Each row was made from one walk, in order. Every step used is in the known rows, and no mark comes twice. Write each row's walk.
Known rows
Z -> S -> V: [ 15.6 -16.6  15.1   0.3  21.8   1.6  40.0   0.2  13.2  11.5   4.4   3.4
  18.8 -21.4   0.1  12.5  -6.1  15.7 -16.1  19.0  14.4   9.3 -14.3  11.6
  15.3]
S -> V: [ 10.7 -11.8  14.2   0.2  19.0  -5.5  25.1  -6.4  12.6  17.0   0.9  -5.6
  25.9 -17.9  -8.8   3.1   3.0  10.7 -15.9   9.5   8.0   9.8  -2.8   9.6
  14.0]
R -> S -> V -> C -> Z -> G: [  0.1  -7.2  11.4  10.5  28.1 -18.0  27.5  -7.2  -6.2  23.1   8.1  -8.8
  42.0 -37.6  -3.7  -6.8  11.8  30.9  -8.0   6.6  -7.2  13.9 -25.7  21.7
   4.6]
V -> C -> Z: [ 11.0  -4.5   0.8   5.1  13.2 -21.6   0.2 -13.7  -2.0  18.9   1.0  -2.0
  23.4 -34.7 -11.8   5.6  14.6  33.8  10.8  10.5   2.4  13.7  -5.7  15.4
 -17.5]
V -> S -> C -> Z: [  4.3 -11.4  17.8  -1.6  33.5 -11.6  21.4 -19.9  -6.5  13.0  18.2  -9.4
  34.4 -47.3 -23.7   0.3  -6.5  50.8  -5.9  -2.3   6.2   0.1 -10.6  10.2
 -14.8]
V -> S -> R: [ 10.1  -6.7  18.5   1.8  22.4 -10.5  12.5 -14.8  17.0  21.1  18.8 -18.0
  26.5 -25.7 -12.0  -5.1  -4.1  25.4 -15.0   4.3  14.6   8.4   3.3  -8.0
  14.6]
Z -> C -> V: [ 24.9   5.4   6.7  16.9   2.5   6.3   3.4   2.4   4.9   8.1  12.1  17.8
  30.4 -28.5  -2.5  15.1  22.8  22.4  -3.0   1.6  21.4   0.1   4.1 -11.3
  -0.1]
Z -> C: [ 20.3   9.2  13.3  12.3   8.6   9.0   6.2  -3.3  11.4   8.0   5.4   0.5
  20.6 -29.1  -7.5   8.5   9.4  21.2 -10.4   4.6  14.5   6.8   3.7  -1.3
  -3.6]
V -> S -> Z -> G: [ -6.0  -7.6  12.1 -11.4  25.3   3.9  20.7  -8.4  13.7  20.4   4.8 -16.4
  29.7 -31.8   2.7 -17.7 -17.1  45.9 -13.4 -16.0  18.8   4.0 -19.5   5.2
   9.1]
C -> Z -> G -> S: [  8.4  -7.0   7.1   4.6  31.3   5.2  17.1 -15.0   7.2  18.4  -4.8   7.8
  40.4 -32.3  -2.4  -1.9   6.4  48.8   9.4  -4.6 -11.7   8.6 -25.7  36.3
 -15.9]
C -> V -> S -> Z: [  4.9 -11.9   6.8 -14.6  19.4  -6.6   8.5  -0.1   5.0  18.2  12.1   3.8
  28.9 -23.3  -4.2  -3.7  -0.5  39.2  -5.8 -11.7  34.7  -5.1  -5.9 -14.8
  16.1]
U -> R -> S: [ -1.5  -9.4  35.2   2.6  20.2   4.4  18.4  -8.7   3.1   2.2   3.9   2.3
  28.0 -30.6  -5.9  -2.7   4.9  15.5 -18.2   6.5  17.8  -0.3  -7.4  -2.2
   8.7]
C -> Z -> S: [ 16.2 -19.6   9.9   4.0  14.7   3.6  18.0 -12.1   3.6  11.6   8.3  16.5
  21.6 -36.7  -6.2  12.8  -2.5  34.3  -1.5   7.4   5.9  13.0 -11.7  26.8
 -11.0]
V -> C: [ 10.5   4.8   4.7  -3.1  14.9 -20.3   6.2   0.6   7.9  13.2 -10.7 -10.8
  17.6 -29.6  -8.9   1.2  16.4  25.9   8.8  11.8   7.4   9.3  -5.3   0.8
  -2.7]
S -> Z -> C -> V: [ 22.3  -0.7   3.2   1.0   3.5  14.8   6.7   3.4  -1.4  13.9  17.6  10.8
  35.3 -25.4   0.4  -2.8   8.4  25.4  -7.7  -6.2  31.7  -2.8   2.0 -10.2
   4.3]
Z -> G -> S: [  7.0   1.1  11.3  -0.8  34.7   7.1  24.4  -4.2  16.8  12.0 -14.4  -0.8
  31.8 -24.8   1.5  -4.1   6.0  36.4   3.2  -2.3  -6.0   6.7 -26.6  19.3
  -0.9]
Z -> S -> C: [ 11.4 -12.5  19.7  -8.2  26.4   3.7  34.9  -0.3   3.0   3.3   7.1  -2.3
  20.4 -42.9  -9.7  -4.0  -9.9  28.0  -7.0   7.1   7.1   3.0 -21.7  14.4
  -6.0]
V -> S -> G: [ -2.7  -4.6  -0.4 -12.5  20.8  -9.3  10.5  -4.2  23.7   9.9  13.1   1.9
   7.3 -29.9 -10.0  -8.3   1.3  25.8  -8.0   4.4  10.0   3.6  -6.8  -3.1
   3.0]
R -> S -> V: [  3.1  -9.8  21.8  -1.8  29.9  -6.3  28.4   4.9   6.7  14.4   9.4  -5.7
  28.6 -19.7 -12.3   1.0   3.5  14.3 -27.0   9.3  10.4   6.9  -8.8   4.2
  27.7]
R -> U: [ 13.1  -0.8   8.0 -11.4  19.2  -4.9  21.8  -9.6  23.3   6.8  -6.3  -5.9
  16.7 -18.0  -6.9  15.4  10.1  23.5  -1.8  -0.1  -2.3   9.1  -2.8   7.2
   1.7]
Z -> C -> V -> S -> R -> U: [ 27.8   6.6  11.2  10.5  11.8  -1.1  25.8 -13.5  21.8  11.9  30.5  -6.8
  34.9 -27.2   1.8  19.2  20.6  23.1 -13.4  -1.0  14.8  -3.2   5.8 -34.5
  14.5]
V -> S: [  2.5  -0.6  15.6  -6.4  26.4 -12.1   9.5  -4.9  18.3  10.8   1.6  -3.8
  16.9 -29.6 -12.5   8.1   0.2  37.4 -10.4   0.7  17.0   2.6  -4.8  -5.6
   8.3]
Z -> G: [  4.7  -7.3  10.8   0.4  16.0   2.6  13.1  -9.5  12.2  12.9 -10.5  -0.9
  31.0 -29.2   0.9  -7.2   1.7  30.5  -5.7  -6.7  -0.2  11.6 -13.7  19.9
  -4.5]
G -> S: [ 13.2   2.7  11.3  -6.5  35.4   0.1  15.1   1.4  15.6  10.4 -11.5   2.0
  22.4 -18.3  -8.9   6.4  10.8  33.1   3.7   7.4   4.3   4.1 -14.3   8.8
   3.1]

Write each row's walk
[ 17.6  -2.9  10.8  -4.6  33.7   3.8  39.8 -18.6  27.2  18.1  -0.6 -18.4
  35.8 -17.5   5.0  -3.9   7.4  22.7   0.8  -2.1 -18.7  10.6 -24.7  13.1
   5.3] : Z -> G -> S -> R -> U
[  5.9 -15.7   6.4   9.9  13.8   1.1   9.1 -20.7   0.5  18.9   0.8   5.4
  36.6 -36.4   0.0  -4.8   3.1  38.7   0.0  -8.4  -5.3  14.9 -11.4  32.8
 -17.6] : C -> Z -> G
[ 22.9 -16.0   5.3   7.8  12.3 -13.6  20.6 -16.9  -2.5  25.5  20.3  -6.6
  23.8 -38.2  -2.0   0.3  -1.5  23.4   5.0  22.8   2.1  19.2  -8.0  14.7
  -6.8] : V -> C -> Z -> S -> R
[  2.1  -2.4  20.9  -6.2  33.6 -11.6  25.7  -8.8   5.6   6.9   9.0 -15.6
  26.3 -42.7 -19.1  -3.2  -4.0  41.1  -9.1  -1.3  13.0  -2.7 -13.3  -5.4
   0.0] : V -> S -> C
[ 10.5 -14.8  13.6  -1.4  24.8  -2.9  16.7 -20.5 -12.2  12.8  11.9  -2.9
  38.2 -43.5 -18.5  -5.1  -1.7  35.6   0.4  -1.7  -1.9   4.0  -7.8  24.1
 -21.7] : S -> C -> Z
[ -2.8 -13.7  17.7   5.4  31.1  -7.6  25.4 -26.7  -4.9  13.4  14.0  -9.7
  43.8 -54.4  -9.1  -9.4  -5.9  55.3  -5.5 -13.2  -4.6   4.3 -24.8  22.9
 -18.4] : V -> S -> C -> Z -> G
[ 12.2  -9.6   3.8   6.9  18.6 -23.4  15.7 -12.3  -2.1  24.7   3.4  -7.5
  30.1 -29.0 -10.7   7.3  11.6  22.9   2.4  17.9   1.9  12.8  -2.8  16.2
  -5.7] : S -> V -> C -> Z
[ 26.5 -22.7  11.9  -2.2  17.2   4.2  38.6 -25.3  16.5  20.6  22.4  -5.1
  25.9 -28.1  -1.1  12.7  -6.4  20.1  -8.2   9.5  -7.5  17.5  -5.9  19.9
  -4.1] : C -> Z -> S -> R -> U
[ 11.4  -4.8  15.3  -3.8  38.5  -0.2  34.4   0.5  15.7  15.6  -5.0  -4.8
  28.5 -10.9  -9.0   7.8   6.6  21.8  -5.9  15.6   5.8   2.8 -16.5   8.4
  16.8] : G -> S -> V
[  6.2  -6.7   0.7   8.7  14.7 -14.2   5.9 -18.7  -2.4  19.5  -4.7  -1.7
  35.5 -42.7   0.8  -6.9  11.8  37.9  10.6   0.5  -7.7  16.6 -17.4  27.4
 -22.5] : V -> C -> Z -> G
[ -6.3 -12.6  35.6 -11.8  17.8  12.9  22.2  -7.0  -1.4   8.8  10.9  -8.2
  32.6 -26.3  -4.2 -20.2 -14.0  19.0 -20.1  -1.1  25.8  -3.2  -9.9  -1.9
  14.7] : U -> R -> S -> Z
[ 17.3  -4.0   2.7  13.1  27.1 -10.9  20.1 -22.2   2.5  28.3   6.7 -18.0
  45.4 -31.4   1.9 -14.1  10.8  35.7  15.9  10.2 -15.0  15.9 -23.8  23.2
 -12.9] : V -> C -> Z -> G -> S -> R
[  5.1   1.7  36.2   4.7  10.2  25.4  23.0  -7.0  -4.2   1.5  19.2  -7.1
  32.1 -34.9   0.0 -12.7  -7.8  15.1 -23.4   1.9  31.6  -8.9  -8.1 -12.9
  13.3] : U -> R -> S -> Z -> C
[  5.2 -14.0  21.5  -2.0  32.4  -1.7  21.1 -11.5 -15.0  11.2  22.3  -3.2
  39.9 -46.4 -22.7 -10.2  -1.5  34.8 -12.8  -1.3  -2.3   6.4 -17.5  20.0
  -8.2] : R -> S -> C -> Z
[ 22.0   0.5  12.1 -11.3  32.8   1.2  34.5 -15.8  25.4  15.7   5.6 -17.6
  26.1 -11.1  -6.4   7.6   8.8  17.3   1.2   9.9 -10.5   7.0  -8.0   3.0
  10.0] : G -> S -> R -> U
[ -0.5  -7.2  44.0   0.4  27.6   3.5  33.1 -10.6  -8.7  -2.7  10.4  -8.8
  37.9 -43.4 -13.7 -13.6  -3.4  18.6 -18.0   4.7   9.2  -6.2 -16.8  -0.5
   0.0] : U -> R -> S -> C
[ 18.3  -5.8  12.3  -9.8  14.4  -2.0  23.2 -20.7  22.9  16.8   8.7 -18.6
  24.1 -16.7  -4.4   3.5   4.5   9.1  -9.1   6.2  -6.2  13.2   5.4   0.8
   6.1] : S -> R -> U
[  2.0 -13.2  28.6  13.9  22.3 -16.8  27.4 -16.9 -11.2  13.6  12.5  -6.9
  37.3 -35.5  -7.4   1.2  11.5  14.3  -9.3  23.3   8.8   1.6 -12.9   5.5
   4.0] : U -> R -> S -> V -> C -> Z
[ 13.0  -3.5  11.2  -2.5  39.7   1.9  30.5  -1.0   0.5   7.2  -1.9   8.3
  50.9 -37.1  -0.6  -9.4  16.2  39.6  11.3  -8.9  -3.0  -4.8 -33.5  11.2
  -7.3] : Z -> G -> S -> C -> V
[  5.6 -12.2  36.9   3.7  23.2   1.6  25.4  -6.6 -14.5  -2.1  16.9   8.7
  47.5 -42.8  -7.6  -7.1  12.2  18.2  -9.9   0.9  16.9 -13.6 -16.6  -8.9
   4.6] : U -> R -> S -> C -> V
[ 24.0 -10.4   3.3   0.2  15.4 -14.5  36.0 -22.6  10.8  21.1  17.3  -9.6
  21.4 -33.9   0.9  12.1   4.3  21.4   8.2  18.7 -11.7  17.1 -10.4  11.7
  -6.3] : V -> C -> Z -> S -> R -> U
[ 12.7  -2.3  28.8   8.3   5.0  21.9  18.0  -0.1  -8.4   3.1  25.5  13.3
  41.5 -31.2   5.2  -7.6   8.2  16.9 -19.7  -2.6  36.2 -13.0  -6.7 -21.1
  14.1] : U -> R -> S -> Z -> C -> V
[ -5.0  -9.7  16.3 -14.9  24.8  10.1  21.5  -0.2   0.7  17.7   9.0  -9.1
  35.0 -31.0   0.4 -28.0 -14.3  28.7 -21.2 -15.8  10.4   8.4 -23.1  13.0
  15.6] : R -> S -> Z -> G
[  9.2   4.3   0.3   7.3  31.8 -14.8  17.0 -12.1   1.1  20.4 -10.9  -3.2
  36.6 -36.4  -1.7  -0.9  17.4  50.4  24.1   6.7 -10.9   9.7 -33.7  26.4
 -19.3] : V -> C -> Z -> G -> S
[ 20.2 -18.1  16.7  -0.3  13.9   6.3  25.4  -8.9  14.4  18.2  17.4  -6.4
  21.2 -25.8  -2.9  -1.6  -9.2  12.4 -14.4  13.5  11.0  13.5  -4.0   9.0
   7.9] : Z -> S -> R
[  7.4 -10.9   3.0  12.4  18.7 -17.8  25.9 -17.2  -1.8  25.1  -1.0  -9.7
  38.5 -33.5   0.9  -3.1  11.8  29.4   2.4   8.9  -6.4  16.1 -18.8  26.5
  -8.6] : S -> V -> C -> Z -> G
[ 11.9  -2.0  17.9  -6.9  23.3 -10.7  28.8 -18.5  29.0  15.6  15.3 -25.6
  23.0 -22.9  -6.0   7.2   1.4  26.0 -15.0   2.0   2.6   7.6   1.4  -9.8
  14.4] : V -> S -> R -> U
[  0.8 -14.7  20.9   1.9  31.3   2.4  27.8 -15.0 -14.9  13.4  17.6  -4.4
  52.5 -53.9 -14.1 -19.9  -0.7  40.6 -11.8 -10.8 -12.5   7.9 -28.0  30.9
 -10.3] : R -> S -> C -> Z -> G
[ 19.1   8.7   9.1  16.0  12.2  -1.8   7.0   1.4  10.6   7.4  15.6  14.0
  29.2 -33.6  -2.8  19.5  18.3  36.7  -8.5  -0.1  30.3  -7.2  -0.2 -26.4
   7.3] : Z -> C -> V -> S
[  7.7   8.8  15.1  -2.0  14.4   9.4  19.4  -3.8   9.8  13.3  17.2 -15.2
  21.0 -35.0  -5.6  -1.1  -9.3  37.7 -20.4  -3.5  34.6  -3.2  -3.9 -16.5
  11.4] : V -> S -> Z -> C
[ 15.1   4.5   8.8  -1.0   7.9  18.4  14.8  -4.4   5.1  14.5  10.5  -7.9
  25.6 -28.3  -4.1  -8.1  -5.4  24.3 -13.5  -3.8  25.5   2.1   0.8  -2.4
   3.7] : S -> Z -> C
[ -2.0  -4.6   5.2 -12.9  18.4  -1.2  13.2   1.7  13.3   9.4  15.2   9.6
  11.8 -30.3 -11.8 -19.5   8.5  10.2 -14.7   1.5   1.2   7.7 -11.1   5.7
   9.7] : R -> S -> G
[ 13.6  -7.3  15.7  -5.0  40.7   1.6  25.7 -13.5  -7.6  15.3   8.4  -2.0
  38.1 -40.1 -19.6  -3.9   3.0  42.9  11.8   3.9  -5.9  -0.5 -24.3  23.5
 -18.6] : G -> S -> C -> Z
[ 18.3   1.2   1.6   1.6  30.2 -12.2  34.3 -27.8  14.2  27.6   4.6 -23.1
  40.6 -29.0   5.4  -1.7  16.9  34.1  18.2   4.8 -26.9  14.8 -29.1  18.9
 -12.0] : V -> C -> Z -> G -> S -> R -> U
[ -4.6 -19.1  38.1  12.0  27.5   9.4  31.3 -28.1 -18.0   3.2  16.1  -4.6
  55.5 -55.6  -4.1 -22.1  -6.0  35.3 -15.0  -5.4  -6.4  -0.2 -27.2  25.8
 -19.1] : U -> R -> S -> C -> Z -> G
[ 17.6 -25.9  11.8   5.9  22.3   2.9  36.8 -11.9   0.9  17.9  14.4   9.0
  25.7 -28.5  -4.0  14.7  -6.1  23.9 -11.6  14.7   5.7   9.8 -12.7  28.0
   1.7] : C -> Z -> S -> V
